Each row was made from one walk, in order. Every step used is in the known rows, and no mark comes twice. Write each row's walk.
(in the rows, 128 means zero)
Known rows
lilaru-kegi-gisa: 110,139,143,145,127,139,98,131,137,132,136,142,139,152,124,140,127,149,132,129,119,135,150,131,134,142,120,126,109,114,138,122
gisa-kegi-moda: 117,143,161,141,130,123,124,123,139,131,98,155,137,128,139,129,128,135,162,131,143,97,146,124,138,135,133,135,152,123,112,147
lilaru-kegi-moda: 110,154,143,139,126,129,99,114,136,145,118,151,142,152,160,135,126,142,156,136,126,124,153,117,144,136,136,138,122,118,131,122
tikop-kegi-lilaru: 108,142,133,149,120,125,107,121,137,146,91,144,115,132,142,126,131,135,110,127,123,122,139,113,131,123,153,117,142,113,146,115
lilaru-kegi-movos: 108,135,136,144,126,132,106,116,144,145,140,144,134,150,113,124,120,147,123,125,113,136,136,127,161,138,116,139,107,109,137,127
gisa-kegi: 120,135,150,139,135,129,130,125,145,130,124,150,132,111,114,119,131,135,134,122,129,112,132,129,134,132,129,133,153,120,117,148
moda-firo: 117,139,141,131,126,137,116,130,163,137,134,125,140,103,127,128,121,111,136,125,120,118,136,128,137,117,140,154,114,111,123,147
moda-firo-tikop-kegi: 114,131,141,125,118,141,103,143,145,137,109,113,125,98,133,118,115,135,119,119,111,119,135,104,143,126,147,140,105,108,145,113
vigut-kegi: 109,145,144,143,128,142,109,123,136,140,128,136,133,111,145,151,122,121,138,132,104,125,136,118,124,125,128,139,132,123,133,152
tikop-moda-firo: 126,139,153,131,127,119,110,128,150,130,130,124,137,102,116,133,122,126,139,117,118,114,140,118,145,115,130,161,114,120,127,150
fubi-vigut-firo: 111,148,140,132,114,154,129,119,157,151,130,131,129,115,142,130,115,109,156,131,120,109,139,114,131,140,137,148,118,122,115,139
gisa-kegi-movos-fubi-vigut-firo: 114,133,152,152,107,137,140,124,166,145,103,144,126,126,103,112,118,136,132,128,122,100,130,123,146,148,129,137,115,123,98,153
nulem-kegi-moda-firo-tikop: 107,135,172,115,107,138,114,155,140,147,95,141,144,124,133,130,119,123,163,120,139,114,161,102,147,136,141,157,109,100,112,138
lilaru-kegi: 112,145,134,137,132,135,106,116,141,144,143,146,137,135,133,125,127,140,129,126,114,137,140,122,143,134,132,136,121,114,136,127
gisa-kegi-movos-fubi: 118,125,150,156,119,117,131,130,157,133,104,154,130,132,88,111,128,155,105,123,124,116,122,133,139,142,125,125,129,121,116,144
gisa-kegi-nulem: 114,130,163,149,128,125,124,112,143,116,102,140,131,123,117,119,131,138,150,118,141,120,146,136,142,140,120,125,132,119,112,138
nulem-kegi: 110,137,152,129,120,128,123,136,132,148,123,151,132,131,115,130,130,123,134,113,123,127,145,112,129,141,125,142,141,110,116,142
moda-firo-tikop-kegi-gisa: 112,126,151,134,115,145,95,159,141,126,103,108,127,114,121,132,115,144,123,122,116,118,146,111,135,134,135,129,95,108,147,111
kegi-movos-fubi-vigut-firo-tikop: 107,129,146,139,90,152,129,140,163,155,102,136,129,127,109,112,108,146,127,132,117,121,126,107,135,158,138,138,77,117,119,116
vigut-kegi-lilaru: 102,146,146,151,122,141,108,120,141,145,105,151,130,119,151,149,129,119,132,137,120,130,143,120,130,116,144,130,134,114,136,151
movos-vigut-kegi: 112,151,151,148,135,133,122,130,123,133,121,136,138,135,155,148,130,135,118,135,100,122,142,127,115,123,129,135,132,132,123,135
fubi-vigut: 114,141,143,142,113,137,115,122,155,140,141,131,126,134,139,135,121,130,163,126,127,123,131,115,120,141,132,133,134,121,126,136
fubi-vigut-firo-tikop: 108,138,146,121,107,163,128,134,153,152,122,132,131,105,137,121,110,126,155,130,124,117,136,104,131,148,141,145,102,117,122,121
movos-kegi-rinu: 109,144,135,161,123,132,122,135,145,140,90,144,128,122,146,123,134,160,142,122,143,119,139,128,128,122,150,119,130,106,129,125
kegi-rinu: 109,144,142,149,123,141,118,126,142,137,104,139,136,124,147,127,126,139,148,123,137,140,137,124,129,125,136,126,124,114,135,123
tikop-kegi-movos-vigut-fubi: 113,150,141,151,138,124,117,129,117,129,85,118,111,133,128,132,123,141,93,129,87,112,135,105,132,120,117,134,113,130,132,105
vigut-fubi: 114,151,138,133,136,141,117,124,144,135,112,133,126,91,129,140,122,113,134,133,104,124,133,106,121,117,130,145,122,126,128,133
lilaru-kegi-vigut-fubi: 105,160,140,140,135,147,91,113,141,136,120,136,135,126,168,138,121,136,151,145,108,120,153,105,141,119,127,149,104,122,123,131
moda-firo-tikop-kegi-tizam: 102,133,155,122,113,130,100,132,143,131,102,115,128,117,144,120,109,131,114,127,111,98,146,95,146,133,157,152,134,103,146,111
nulem-kegi-moda: 108,145,162,130,115,122,117,135,126,150,98,156,138,148,139,141,128,124,161,123,137,112,157,106,130,143,129,145,142,114,111,140

Which walk is each row?
104,137,151,147,87,145,111,124,146,140,69,116,115,129,146,113,115,153,133,127,113,122,144,96,129,160,150,117,81,125,128,88  movos-fubi-vigut-firo-tikop-kegi-nulem
118,157,145,139,145,133,130,131,129,129,106,133,131,114,139,136,129,125,115,136,100,119,138,115,111,116,130,140,120,133,118,118  movos-vigut-fubi
115,137,146,147,129,120,134,136,134,135,119,139,137,156,111,123,126,148,105,128,117,122,133,136,130,136,117,135,116,121,123,115  kegi-movos-vigut
117,137,158,121,107,146,121,134,139,145,117,130,128,102,127,128,110,140,157,123,120,112,139,96,140,147,133,153,102,126,126,125  fubi-vigut-firo-tikop-moda
113,129,146,120,119,148,116,145,161,137,127,126,142,93,120,119,116,126,134,124,124,127,134,118,139,127,146,149,98,106,132,128  moda-firo-tikop
111,146,159,156,133,136,114,146,119,121,112,131,140,153,144,163,129,142,122,138,106,121,151,134,108,132,117,124,118,131,125,133  movos-vigut-kegi-gisa
112,138,157,121,114,141,109,145,153,138,102,130,146,111,145,129,114,128,162,134,137,113,147,112,141,128,149,151,98,109,125,126  kegi-moda-firo-tikop
107,137,144,159,112,128,110,129,148,143,108,140,131,135,121,143,121,143,109,134,99,129,126,120,129,136,125,133,110,124,132,146  vigut-kegi-movos-fubi
107,135,146,138,113,150,102,142,140,134,84,111,126,102,152,116,116,146,136,116,126,133,139,104,151,118,150,131,97,103,149,107  moda-firo-tikop-kegi-rinu
115,124,152,145,130,126,131,125,147,131,120,148,129,124,93,117,124,142,127,120,131,111,129,133,153,137,111,137,138,114,118,150  gisa-kegi-movos
112,141,142,150,134,125,120,123,129,138,134,144,139,172,121,118,127,161,103,127,109,135,140,136,149,137,116,135,105,117,126,111  lilaru-kegi-movos-vigut
105,147,145,133,122,148,93,138,127,133,82,119,118,105,165,131,114,148,136,138,106,108,144,83,126,126,135,135,107,124,140,103  firo-tikop-kegi-vigut-fubi
104,130,143,132,100,154,116,134,139,153,103,117,111,124,125,118,103,142,133,124,110,109,133,92,154,152,127,139,95,112,138,108  fubi-vigut-firo-tikop-kegi-movos
106,128,154,135,114,125,124,138,134,150,119,149,129,146,93,129,124,131,128,111,125,126,141,116,146,145,109,145,128,104,118,143  nulem-kegi-movos
110,136,132,155,114,124,108,121,153,147,124,150,136,157,110,117,125,161,101,129,107,141,128,125,146,143,129,129,98,115,133,119  lilaru-kegi-movos-fubi
108,123,144,154,89,129,104,140,148,144,97,123,110,149,120,116,114,175,116,123,111,128,119,95,131,159,136,114,104,119,145,98  firo-tikop-kegi-movos-fubi-vigut
106,129,136,126,115,150,120,139,131,153,91,128,119,111,113,113,106,139,103,124,105,110,133,103,155,146,130,140,93,110,142,102  vigut-firo-tikop-kegi-movos
108,136,147,131,112,143,91,145,148,136,105,111,131,117,161,120,113,147,139,130,122,103,147,103,145,127,144,144,100,110,135,116  moda-firo-tikop-kegi-vigut
109,145,162,139,133,125,134,142,117,138,93,140,126,138,106,134,127,128,112,121,103,120,148,107,135,128,106,149,116,118,104,132  nulem-kegi-movos-vigut-fubi
107,140,153,151,124,144,100,139,133,129,119,131,135,129,137,167,123,129,143,134,110,123,147,124,116,134,116,129,120,123,136,149  vigut-kegi-gisa
104,156,135,133,126,152,107,115,146,153,127,144,145,137,166,124,118,131,144,142,117,108,159,121,150,133,134,154,96,117,114,131  lilaru-kegi-vigut-firo
108,155,144,138,130,143,105,126,146,133,105,131,132,112,159,143,119,123,151,144,117,107,144,106,120,117,127,148,116,126,120,135  kegi-vigut-fubi
113,150,143,141,121,118,101,123,125,142,90,132,123,143,161,138,123,137,144,131,120,103,145,104,129,134,140,130,140,125,138,113  tikop-kegi-moda
112,139,152,134,131,139,115,148,130,126,82,103,118,107,122,122,113,140,97,128,88,114,137,98,148,113,128,149,82,116,133,103  moda-firo-tikop-kegi-movos-vigut-fubi
109,140,148,131,113,130,101,138,120,142,81,133,124,133,157,129,117,154,141,130,124,109,143,95,132,144,146,125,125,120,146,94  firo-tikop-kegi-moda
109,149,147,138,90,141,111,135,142,155,64,129,121,136,169,123,112,149,144,140,115,99,143,84,124,154,162,127,102,128,126,97  movos-fubi-vigut-firo-tikop-kegi-moda
103,144,170,134,101,155,94,135,152,137,110,115,137,118,179,156,107,123,200,138,127,110,152,97,143,127,142,154,101,115,124,154  fubi-vigut-kegi-moda-firo-tikop
109,128,151,146,103,115,125,143,144,152,103,155,131,153,90,122,128,144,104,115,116,132,135,115,132,150,122,134,119,111,115,137  nulem-kegi-movos-fubi
